Each row was made from one walk, in order. Every step used is in the known rows, and no mark comes twice. Write each row's walk.
Known rows
rebe > gidum > kefuf > foze > kete: [-0.753 -1.075  2.300 -0.889  0.355 -7.043 -2.346  2.481 -1.302 -0.090
 -6.484 -0.855  5.555 -2.173  1.047  1.771  3.032  2.732  1.016 -0.247
  0.461  0.080  3.645]
rebe > gidum > kefuf > gaverof > kete: [ 1.261  0.255  1.956  1.584 -2.550 -0.223 -2.392  4.404 -4.246 -1.765
 -2.038 -0.415  3.484 -0.577  1.903  0.134  2.208  0.350  1.792  0.096
 -0.414  3.575  3.509]
rebe > gidum > kefuf: [-0.308 -1.474 -0.465 -0.375  0.366 -4.544 -2.904  0.792 -1.496 -0.511
 -1.337 -0.199  4.829  0.219  1.357 -0.225  1.763  0.840  0.520 -0.622
  0.531  2.293  1.198]
kefuf > foze > kete > gidum: [-0.058  0.486  2.902 -0.474  0.973 -7.010 -0.896  0.847 -1.784  0.918
 -5.258 -1.014  0.778 -0.445  0.159  1.826  0.789  2.563  0.268  1.399
  0.700 -2.047  2.218]
foze > rebe > gidum > kefuf > gaverof > kete: [ 2.665 -0.173  0.181 -2.173 -4.042 -0.453 -2.285  4.516 -2.887 -1.551
 -2.742 -0.394  4.223 -0.467  1.670  1.764  2.778  1.541  1.250  0.320
 -1.610  3.006  4.012]
kete > foze > rebe > gidum: [ 1.656 -2.782 -1.334 -2.796 -0.193 -3.329 -1.615 -0.315 -0.673  2.924
 -1.442 -1.287  3.353  1.548  2.819  1.101  1.162  3.730 -0.858 -0.881
 -3.947 -3.249  0.315]
gidum > kefuf > foze > rebe > gaverof > kete: [ 2.575  0.767  0.787 -2.414 -2.327 -1.335 -1.661  1.030  0.093  1.641
 -5.472 -1.705  2.048 -1.542 -0.211  3.478  2.452  1.771  0.917  2.061
 -6.025  0.990  4.603]
kefuf > foze: [ 0.856  0.116  0.766 -0.660  0.058 -1.198 -1.653  0.876 -0.430  0.649
 -4.551 -1.027  0.485 -1.173 -0.107  0.357  1.163  1.454 -0.545  0.559
 -0.789 -3.050  1.231]
ranik > gaverof > kete > gidum > kefuf > foze: [ 1.762  2.306  2.914  1.420  0.312 -6.948 -2.491  5.638 -3.856  0.735
 -4.886  0.933  1.037 -1.059  0.949  2.100  0.379  3.124  1.832 -0.022
 -1.823  3.487  4.499]
ranik > gaverof > kete > foze: [ 1.536  1.863  2.825  3.136  0.124 -0.522  2.215  4.109 -2.549  2.936
 -0.111  0.939 -1.901 -0.125  1.925  1.140 -1.186  3.013  1.957 -2.131
 -4.871  0.524  1.954]
rebe > gidum > kefuf > foze: [ 0.496 -1.575  0.368 -0.694  0.502 -5.715 -4.345  1.362 -1.714  0.138
 -5.876 -0.991  5.149 -1.199  1.737  0.260  2.874  2.210 -0.002  0.279
 -0.406 -0.937  2.590]
gaverof > kete > foze > rebe > gidum > kefuf: [ 1.407 -1.745 -0.428 -1.655 -0.635 -5.680 -2.594  3.488 -1.818  1.314
 -2.289 -1.260  4.613  0.274  3.281  2.651  2.717  2.996  1.740 -0.258
 -6.155  0.876  2.446]
kefuf > foze > kete: [-0.243  0.340  2.813 -0.393  0.093 -2.728  0.327  1.484 -0.152  0.811
 -4.954 -0.871  0.895 -1.967 -0.189  2.148  1.340  1.840  0.530  0.550
 -0.316 -2.309  2.330]
gidum > kefuf > gaverof > ranik: [ 0.250  0.942  0.126  1.107 -2.883  2.853 -1.142  0.356 -1.864 -1.638
 -1.911  1.648 -1.915 -2.862 -0.206 -0.564 -1.738  1.431  1.639  0.014
 -2.499  4.550  4.212]
ranik > gaverof > kefuf: [ 0.879  0.584  1.238  1.740 -2.973  0.808  1.296  0.499 -0.804  0.864
  0.432  0.815 -5.485  0.926  0.554  0.119 -2.534  1.840  0.413 -0.987
  1.360  0.722  2.424]
gidum > kefuf > foze > rebe: [ 1.886 -1.040 -2.151 -4.392 -1.236 -2.830 -2.897  1.575  1.712 -0.166
 -6.276 -0.231  3.266 -1.433  0.514  2.620  2.723  2.627 -0.231  1.015
 -3.984  0.520  2.691]
foze > kete: [-0.891  0.561  1.997  0.054 -0.211 -1.615  2.204  0.776  0.798 -0.353
 -0.332  0.072  0.358 -1.016 -0.436  2.015  0.468  0.519  1.122 -0.177
  0.380  0.861  1.102]
foze > rebe > gidum > kefuf > gaverof: [ 2.852 -1.457 -1.432 -3.717 -3.873  0.198 -2.786  1.047 -0.751 -0.947
 -2.848  0.267  4.804  0.478  1.963  1.451  2.400  2.478 -0.698  0.209
 -1.412  2.807  2.854]
foze > kete > gidum > kefuf > gaverof: [ 0.829  1.256  2.547 -0.094 -1.680 -3.156 -0.307  1.013 -1.694 -0.958
 -2.588  1.325  2.123  1.104  0.545  1.943  0.612  2.313  1.708  1.211
 -0.741  5.947  3.549]
gaverof > kefuf > foze: [ 0.539 -0.874  1.110  0.611 -1.997 -1.259 -1.770 -0.439 -1.426  0.834
 -4.477 -1.894 -3.625 -0.045  0.079  0.210  0.094  1.344  0.139  1.872
  0.430 -4.218  2.640]
kete > gidum > kefuf > foze: [ 0.952 -0.423  0.373 -0.834  1.245 -7.161 -4.041  0.885 -1.784  0.273
 -5.719 -0.376  2.662  0.052  0.764  0.729  1.294  2.288  0.171  1.761
 -1.617  1.474  2.331]
ranik > gaverof: [ 1.479  1.288  1.159  0.777 -0.722  0.744  1.687  1.846 -0.165  0.762
  0.467  1.921 -1.375 -0.167  0.180  0.169 -1.615  1.724 -0.363 -2.253
  0.420  1.595  1.151]
kefuf > gaverof > kete > foze > rebe > gidum: [ 3.579 -1.037  1.190 -0.889 -3.362  0.852 -0.804  3.086 -3.639  1.782
 -2.373 -1.579  2.188  1.140  3.363  1.347  1.675  3.300  0.390 -0.208
 -4.712 -1.938  2.404]

Which walk is each row?
[-0.642 -0.057  2.047 -0.758  0.170 -4.726 -0.547  1.907  0.681 -0.406
 -5.926 -0.355  3.083 -2.025  0.081  2.634  2.085  2.135  1.802  0.466
 -2.003  1.465  3.451]
gidum > kefuf > foze > kete
[-0.018  1.181  1.220  1.210  0.871 -6.544 -2.204  3.142 -3.090 -1.106
 -1.110 -0.318  1.373  0.372  0.326  1.048  0.773 -0.116  2.539  1.800
 -1.377  4.529  2.089]
gaverof > kete > gidum > kefuf
[ 1.264 -2.363 -2.336 -4.285 -1.055 -4.335 -3.053  0.514  0.408 -0.543
 -2.164 -0.255  5.579  0.029  1.350  1.643  2.652  1.701 -0.328 -0.319
 -0.876  1.898  1.770]
foze > rebe > gidum > kefuf
[ 2.096  0.937  2.854  2.817 -1.960  2.910  0.890  3.143 -3.304  1.522
 -1.256 -0.569 -1.229  0.741  2.289  0.741 -0.038  1.946  2.066  0.426
 -5.385  0.087  1.975]
kefuf > gaverof > kete > foze
[ 1.878 -1.458 -1.477 -2.844 -0.414 -0.726 -0.113 -0.658  1.335  2.607
 -1.493 -0.245  0.645  0.967  1.825  2.014  0.654  3.000 -0.211  0.051
 -6.149 -1.789  0.103]
kete > foze > rebe
[ 2.236  1.055  0.166 -1.925 -1.994 -4.175 -1.563 -0.596 -0.864  1.429
 -1.101 -1.048  1.635  1.493 -0.106  3.132  0.883  0.899  1.218  2.475
 -4.518  4.257  3.341]
foze > rebe > gaverof > kete > gidum > kefuf
[-0.124  1.460  2.507  0.969 -2.260 -2.962 -0.473  0.540 -3.424 -1.482
 -2.638  1.593 -1.700 -1.985 -0.723  0.954 -1.657  2.284  2.808  0.951
 -0.979  5.501  5.331]
foze > kete > gidum > kefuf > gaverof > ranik
[ 0.093  0.054 -0.239 -0.150  1.294 -6.231 -2.529 -0.135 -1.387 -0.516
 -1.284  0.573  2.005  1.316  0.714  0.582  0.348  0.896  0.816  1.042
 -1.134  4.290  1.051]
kete > gidum > kefuf
[ 0.332 -0.387  0.267 -0.747  0.159 -2.918 -2.885  1.431 -0.061 -0.113
 -5.597 -0.237  2.712 -1.411  0.758  1.257  2.049  1.937  0.327  0.974
 -2.499  0.930  2.299]
gidum > kefuf > foze
[ 1.849 -0.292  0.174 -1.222 -0.800 -1.719  0.462  2.380 -0.541  2.068
 -1.055 -1.010 -0.209  0.006  1.613  2.567  0.892  2.154  1.523  0.107
 -6.240 -1.396  1.232]
gaverof > kete > foze > rebe
[-0.956  0.266  1.648 -0.226  1.297 -7.423 -0.749  0.648 -0.606 -0.877
 -1.661  0.487  2.712  0.673  0.068  2.441  0.330  1.398  2.087  0.849
 -0.570  5.225  2.090]
foze > kete > gidum > kefuf
[ 0.582  0.950  0.847  1.517 -3.178  4.603 -0.177  0.085 -2.766 -0.652
 -1.135  1.046 -4.144 -2.621 -0.453 -1.169 -2.346  0.627  0.134  0.007
 -0.502  0.422  3.260]
kefuf > gaverof > ranik
[ 3.065 -0.074  1.562 -0.758 -1.220 -3.033  0.244  4.517 -2.935  3.478
 -0.561  0.077  1.397  0.248  3.016  2.486  0.596  4.364  0.602 -2.886
 -3.818 -1.527  2.354]
ranik > gaverof > kete > foze > rebe > gidum
[ 0.833  1.079  0.473  0.844 -1.797 -1.227 -2.526  0.082 -3.988 -1.005
 -2.162  1.311 -2.148 -1.240  0.100 -0.323 -2.025  2.011  1.341  1.076
 -1.491  4.802  4.230]
kete > gidum > kefuf > gaverof > ranik
[ 3.203  0.133  0.222 -1.269 -3.418  1.344 -0.438  3.704 -0.877  0.394
 -3.225  0.086  1.836  0.275  3.019  3.290  1.383  3.102  2.297  0.788
 -8.790  3.654  3.712]
gidum > kefuf > gaverof > kete > foze > rebe
[ 2.043 -1.039 -1.678 -2.441 -4.201  0.251 -2.994  0.662 -2.223 -1.027
 -2.918  0.654  1.437 -2.938  0.795  0.522  0.159  2.718  0.377 -0.383
 -1.316  2.301  4.796]
foze > rebe > gidum > kefuf > gaverof > ranik
[ 2.710  1.187  1.456 -1.968 -2.841  0.629 -0.631  0.287 -0.602  2.775
 -4.275 -2.182 -0.054 -1.332 -0.316  3.029  1.646  1.329 -0.007  1.697
 -4.070 -3.173  3.296]
kefuf > foze > rebe > gaverof > kete
[ 2.824 -0.061 -0.537 -3.750 -1.605 -5.102 -3.713 -3.343  0.294  2.332
 -5.774 -1.049  2.583  1.214  0.346  2.671  1.576  3.599 -1.011  2.587
 -4.858  0.851  3.222]
kete > gidum > kefuf > foze > rebe > gaverof
[ 1.817  0.872  2.125  2.417 -1.759  1.037 -0.288  3.420 -2.594  0.467
 -2.304 -0.057  1.119  0.358  2.825  1.428  0.801  2.166  2.993  0.688
 -7.394  3.870  3.234]
gidum > kefuf > gaverof > kete > foze
[ 1.414  0.532  0.057  0.015 -2.644  2.656 -0.875  1.033 -0.228 -1.340
 -1.962  1.313  1.773  0.372  1.087  0.544  0.429  1.163  0.518  0.635
 -2.418  5.225  2.346]
gidum > kefuf > gaverof
[ 2.858 -1.494  0.473 -2.173 -4.161 -2.701 -2.025  1.658 -2.090  1.996
 -4.781 -0.570 -1.727 -0.562  1.640  1.375  0.603  4.371 -1.496 -0.987
  1.828 -4.520  4.395]
ranik > gaverof > kefuf > foze > rebe > gidum
[ 1.727 -0.310  2.526  2.206 -1.648 -1.516 -2.039  3.893 -4.532  1.066
 -2.954 -0.737  3.365  0.693  3.715  0.480  1.899  2.844  2.391 -0.122
 -4.936  2.194  3.087]
rebe > gidum > kefuf > gaverof > kete > foze
[-0.346 -0.232  3.386  0.542 -1.232 -6.843 -1.287 -0.562 -2.658  1.270
 -5.008 -1.820 -3.622  0.601  0.243  1.662 -0.087  2.434  0.955  2.581
  1.906 -2.996  3.961]
gaverof > kefuf > foze > kete > gidum
[ 2.180 -2.005 -1.005 -4.209 -1.213 -3.796 -3.342  0.974 -1.036  1.047
 -5.665 -1.660  3.782 -0.988  1.021  1.191  2.878  2.762 -1.783  0.110
  0.260 -5.032  1.961]
kefuf > foze > rebe > gidum
[ 1.498  1.779  2.860  1.422 -0.220 -5.605 -3.100  0.477 -3.113  2.130
 -4.945 -1.899  1.137  0.455  0.287  1.578  1.102  1.390  1.369  2.784
 -3.864  1.730  3.973]
rebe > gaverof > kete > gidum > kefuf > foze
[ 2.440 -1.062 -1.416 -4.339 -0.183 -7.267 -4.268  0.833 -0.153  0.344
 -6.411 -0.369  3.194  0.114  0.919  2.534  2.092  3.217 -0.448  1.940
 -2.910  1.015  2.748]
kete > gidum > kefuf > foze > rebe
[ 1.378  2.499  2.627  2.272 -0.728  0.361  2.043  4.994 -2.146  0.488
  0.775  1.366 -1.702 -1.280  0.091  1.095 -0.889  0.652  1.464 -1.962
  0.235  1.652  2.019]
ranik > gaverof > kete
[ 1.821 -0.185 -0.554 -1.820 -5.396  2.430  0.516 -4.898  1.438  2.158
 -0.389 -1.744 -4.189  2.143 -0.257  1.515 -0.847  1.178 -0.946  2.004
 -1.876 -1.479  2.481]
foze > rebe > gaverof > kefuf
[ 1.868 -2.856 -0.483 -3.292 -3.299 -3.724 -3.475 -0.486 -1.989  1.304
 -5.511 -2.614 -0.485  0.266  1.192  1.050  2.045  2.860 -1.205  1.265
  1.258 -6.137  3.328]
gaverof > kefuf > foze > rebe > gidum
[ 3.372 -2.049 -0.873 -2.751 -2.990 -0.970 -2.495  0.628 -0.825  1.485
 -3.563  0.028  4.962  1.627  3.867  1.691  1.877  4.775 -0.227 -0.341
 -6.128  1.546  2.275]
kete > foze > rebe > gidum > kefuf > gaverof
[ 1.449 -0.232 -0.470 -0.999 -2.526  1.376  0.648 -4.619  0.530  4.695
 -0.786 -0.499 -3.838 -0.947  0.233  1.208 -2.352  3.511 -0.019  0.170
 -8.059 -2.284  2.796]
kete > foze > rebe > gaverof > ranik
[ 0.898  0.775 -1.010 -2.104 -3.301  2.715  0.480 -3.886  0.617  2.132
 -0.255 -0.329 -3.684 -2.125 -1.601  0.906 -2.041  1.179 -0.411  0.199
 -3.140 -0.981  3.102]
foze > rebe > gaverof > ranik
[ 1.534  0.508  2.278  1.282 -2.783 -0.296 -0.222  1.299 -1.648  1.702
 -4.218 -0.007 -4.957 -0.498  0.761  0.612 -1.249  2.847 -0.057 -0.454
  0.692 -2.510  3.952]
ranik > gaverof > kefuf > foze
[ 2.628 -0.434 -0.572 -2.125 -2.053  1.286  1.000 -4.046  2.085  4.843
 -0.840 -1.052  0.065  2.241  1.491  2.419 -0.087  3.493 -0.871  0.480
 -8.031 -1.819  0.789]
kete > foze > rebe > gaverof
[ 0.981  0.612  1.963  0.687  1.078 -7.840 -3.997  3.822 -4.027 -0.286
 -5.522 -1.071  1.787 -0.919  0.508  1.745  1.590  1.418  1.861  2.131
 -1.766  1.651  3.272]
gaverof > kete > gidum > kefuf > foze
